Known rows, with every way that one mark hangs from another:
j_840{j_526{j_521{j_188 j_836{j_276}}}}: [ 2.657 -2.317 -0.102 -3.234  4.065  0.195 -5.594  1.770  0.904 -0.484
 -5.070 -7.225 -1.686  1.134 -0.772 -0.257 -1.654  1.690 -0.701  0.609]
j_961{j_188{j_521}}: [ 3.317 -2.161 -0.393 -1.169  2.390 -1.796  2.320 -1.773 -0.128  0.222
 -2.404 -2.718  0.951  0.905  1.173 -0.326 -1.634 -0.254  0.069  0.184]
j_188{j_521{j_526 j_836{j_276 j_840}} j_961}: [-0.673 -2.170 -2.778 -5.095  5.222  3.031 -6.735 -2.554 -0.230 -2.836
 -4.479 -2.940 -1.322  5.110  1.549 -1.460  0.304  1.038 -2.195  1.158]
j_521{j_188{j_961} j_526}: [-3.414 -1.685 -1.829  0.205  2.718  0.333 -0.151  0.326 -0.468 -2.003
  0.770  1.829 -0.715  2.108  0.563 -0.646 -0.656  1.478  0.413 -0.971]
j_961{j_188{j_521{j_526 j_836{j_276}}}}: [ 2.862 -3.800 -0.766 -1.583  3.762 -0.313 -2.692 -0.898 -0.499 -2.066
 -7.887 -4.177  0.074  2.830  1.503 -1.825 -1.170  0.589 -1.912  0.072]
j_836{j_840{j_526}}: [-0.672  1.668 -0.884 -4.587  0.562  1.927 -0.878 -0.089  0.032 -0.508
 -1.473 -5.326  0.219 -1.513 -0.875 -0.073  0.473  0.461 -0.529  1.974]
j_276{j_836{j_840{j_526}}}: [ 2.328  0.040 -1.593 -4.175  0.387  2.195 -0.431 -2.592  0.060 -1.485
 -0.097 -7.269  0.806 -1.368 -0.403 -1.468  1.404  0.763 -1.016  1.797]
j_836{j_276 j_840{j_526{j_521}}}: [ 1.212  1.295 -0.373 -5.782  2.215  1.625 -6.581  2.014  0.752  1.026
 -0.333 -7.529 -1.104  0.814 -1.594  2.397 -1.555  1.014 -1.350  2.614]
j_188{j_521{j_526 j_836{j_840}} j_961}: [-0.277 -1.784 -3.728 -5.885  2.886  3.055 -2.946 -4.030 -0.488 -3.000
 -4.265 -1.374 -0.225  4.146  1.660 -2.894 -0.356  1.033 -1.610  1.552]
j_840{j_526{j_521} j_836{j_276}}: [ 1.130  0.613  1.333 -2.456  0.891  2.846 -6.162 -0.509  1.733  1.233
 -0.240 -8.100 -0.204  0.858 -1.116  2.064  0.421 -0.372  0.397  1.799]
j_521{j_188 j_526}: [-1.392 -1.357 -1.324  0.068  0.827  0.455  1.326  1.759 -1.064 -1.949
 -0.238  0.579 -0.351 -0.764 -0.144 -0.418 -0.760  0.587 -0.219 -1.681]
j_526{j_521{j_836}}: [ 3.595 -1.014 -0.763 -2.658 -0.597  0.134 -3.413 -0.346  0.377  0.133
 -3.014 -1.499 -0.224  1.517 -0.284 -1.196 -2.086  1.237 -1.097  1.399]
j_521{j_188{j_961} j_526 j_836{j_276 j_840}}: [-2.070 -2.323 -1.679 -2.335  5.649  0.027 -6.271  0.582 -0.896 -3.121
 -3.560 -2.411 -2.036  2.500 -0.047 -1.451  0.131  2.324 -1.898 -0.720]
j_526{j_521{j_188{j_961}}}: [ 0.459 -1.689 -1.243 -1.370  3.213 -1.588 -2.268  0.664  0.622  0.817
  2.970  0.075 -1.236  3.026 -0.122  1.016 -2.737  1.755  0.809  0.167]
j_526{j_521{j_188}}: [ 2.636 -1.401 -0.763 -1.422  1.299 -1.435 -0.910  2.134  0.020  0.757
  1.746 -1.058 -0.817  0.036 -0.869  1.175 -2.857  0.933  0.167 -0.696]
j_276{j_836{j_840{j_526{j_521{j_188}}}}}: [ 4.788 -1.204 -2.229 -5.467  1.764  1.109 -1.510 -0.091  0.095 -0.729
  1.724 -8.299  0.129 -1.353 -1.169 -0.131 -1.267  1.527 -0.830  0.969]
j_840{j_526{j_521}}: [ 1.198  0.670 -0.824 -3.970 -0.674  1.900 -1.762  0.495  1.180  1.023
 -0.483 -4.096  0.165  0.809 -0.662  0.823 -2.055  0.774  0.215  2.731]
j_526{j_521{j_188{j_961} j_836{j_276}}}: [ 1.673 -3.336 -0.288 -1.302  5.868 -1.774 -7.459  0.885  0.923 -0.306
 -1.904 -2.230 -2.453  4.502  0.012 -0.150 -1.934  2.470 -0.497  0.003]
j_521{j_188}: [ 0.350 -1.479 -0.107  0.572  2.032 -1.404  1.261  1.258 -0.412 -0.487
  0.225 -0.423 -0.683 -1.114 -0.214 -0.003 -0.206  0.113  0.356 -1.878]
j_840{j_526{j_521{j_188{j_961}}} j_836{j_276}}: [-0.553 -1.078  0.751 -1.965  4.997  1.131 -6.384 -0.591  2.006  0.615
  1.360 -7.199 -1.247  2.935 -0.598  1.708 -0.119  0.541  1.397  0.809]

Rows:
[-0.345 -1.360 -0.446 -0.285  1.327  1.586 -4.972  0.422 -0.472 -2.501
 -5.786 -1.627 -0.847  1.763  0.290 -1.544  0.336  1.160 -1.918 -0.144]
j_521{j_526 j_836{j_276}}
[ 3.137 -3.160 -1.771 -2.321  1.470  0.212  1.081 -2.403 -0.787 -2.228
 -7.522 -2.533  1.184  1.625  1.575 -3.132 -1.889  0.746 -1.312  0.477]
j_961{j_188{j_521{j_526 j_836}}}
[ 0.225 -1.940 -1.149 -2.169  3.623  0.529 -4.876  2.087 -1.505 -3.072
 -4.701 -3.723 -1.613 -0.604 -0.786 -1.256  0.219  1.373 -2.553 -1.820]
j_521{j_188 j_526 j_836{j_276 j_840}}
[-1.040  1.258  0.159 -3.659  3.108  1.860 -4.478  0.946  0.378 -0.204
 -1.878 -6.863 -0.886 -0.423 -0.939  1.180  0.920  0.509 -1.081  1.491]
j_836{j_276 j_840{j_526}}
[-1.102  0.591  1.967 -0.380  1.544  2.923 -4.139 -1.409  1.322 -0.208
 -1.737 -7.454 -0.077 -0.392 -0.427  0.827  2.827 -1.036  0.586  0.534]
j_840{j_526 j_836{j_276}}
[ 0.871  0.450 -1.038 -5.190  0.855  1.908 -2.121 -1.443 -0.032 -1.752
 -6.007 -6.247  0.121 -1.186 -0.392 -2.442  0.487  0.910 -1.347  2.114]
j_521{j_836{j_840{j_526}}}
[-0.130 -0.472 -0.979 -2.905  1.597  1.946 -6.159  0.822 -1.086 -2.615
 -5.376 -3.344 -1.004  0.629 -0.584 -1.217  0.502  1.135 -2.926  0.299]
j_521{j_526 j_836{j_276 j_840}}
[ 1.395 -1.940 -2.245 -5.250  3.151  3.036 -5.259 -1.212 -0.834 -2.852
 -5.878 -4.255 -0.990  2.234  0.860 -1.358  0.231  0.235 -2.828  0.349]
j_188{j_521{j_526 j_836{j_276 j_840}}}
[ 1.636 -0.324  0.231 -2.899  0.533  1.636 -1.238 -0.514  1.136  0.560
  0.565 -7.109  0.343 -1.501 -1.113  0.673 -0.762 -0.390  1.200  0.186]
j_840{j_526{j_521{j_188}} j_836}
[ 1.126 -3.082 -1.706 -2.764  2.690  3.229 -4.350 -1.516 -0.108 -2.576
 -6.325 -2.411 -0.950  3.450  1.646 -1.613  0.386  0.112 -1.735 -0.259]
j_188{j_521{j_526 j_836{j_276}}}
[ 1.994 -2.341 -1.099 -3.868  6.365 -1.625 -8.417  1.047  0.286 -0.400
 -1.484 -4.204 -2.543  3.274 -0.801  0.185 -1.870  2.523 -1.583  0.331]
j_526{j_521{j_188{j_961} j_836{j_276 j_840}}}
[ 1.296 -2.603 -2.632 -3.372  0.300  3.280 -0.456 -2.677 -0.510 -2.818
 -5.873 -0.758  0.350  2.199  1.854 -2.967 -0.300  0.091 -1.298  0.286]
j_188{j_521{j_526 j_836}}
[ 1.254 -0.732  1.134 -1.926  2.870  1.410 -5.037  0.930  1.280  0.679
  0.062 -8.651 -0.799 -0.208 -1.288  1.905 -0.070 -0.176  0.752 -0.275]
j_840{j_526{j_521{j_188}} j_836{j_276}}
[ 1.785 -2.869 -1.295 -1.976  3.401 -1.651 -3.682 -0.572  0.550 -0.537
 -1.563 -0.740 -1.346  3.574  0.199 -1.418 -2.580  2.293  0.000  0.380]
j_526{j_521{j_188{j_961} j_836}}
[-0.385 -2.501 -0.485 -1.808  6.984 -1.910 -6.374  0.065 -0.199 -1.786
 -2.908 -3.596 -2.457  2.218 -0.160 -1.039  0.387  1.879 -1.343 -0.740]
j_521{j_188{j_961} j_836{j_276 j_840}}
[ 2.576 -1.629 -2.621 -5.519  3.910  0.998 -2.961 -1.705  0.735 -0.727
  3.118 -7.046 -0.353  1.508 -0.615 -0.520 -1.239  2.390 -0.156  1.938]
j_276{j_836{j_840{j_526{j_521{j_188{j_961}}}}}}
[ 4.820 -3.486 -0.485 -1.948  2.745 -2.053  0.973 -2.853 -0.124 -0.890
 -6.843 -3.469  0.869  1.234  1.440 -2.728 -1.726  0.137 -0.763  0.417]
j_961{j_188{j_521{j_836}}}
[ 4.391  0.126 -2.173 -6.204 -0.199  2.421 -2.790 -1.544  0.504 -0.204
  1.718 -8.032  0.748 -0.166 -0.978 -0.216 -0.976  1.352 -1.161  2.910]
j_276{j_836{j_840{j_526{j_521}}}}
[ 1.382  1.888 -1.481 -6.665 -0.200  2.316 -2.733  0.789  0.476  0.936
  0.102 -6.072  0.152 -0.369 -1.506  1.058 -2.045  0.985 -0.767  3.124]
j_836{j_840{j_526{j_521}}}
[-2.182 -1.800 -2.945 -2.794  2.321  3.341 -0.673 -3.100  0.282 -1.642
 -0.155  1.360  0.072  4.932  2.148 -0.840 -0.554  0.252  0.186  1.011]
j_188{j_521{j_526} j_961}
[ 1.998 -2.055  0.037 -1.821  5.151 -1.337 -4.891  1.512 -0.853 -1.677
 -4.219 -4.618 -1.983 -0.730 -0.867 -0.811  0.408  1.014 -2.018 -1.773]
j_521{j_188 j_836{j_276 j_840}}
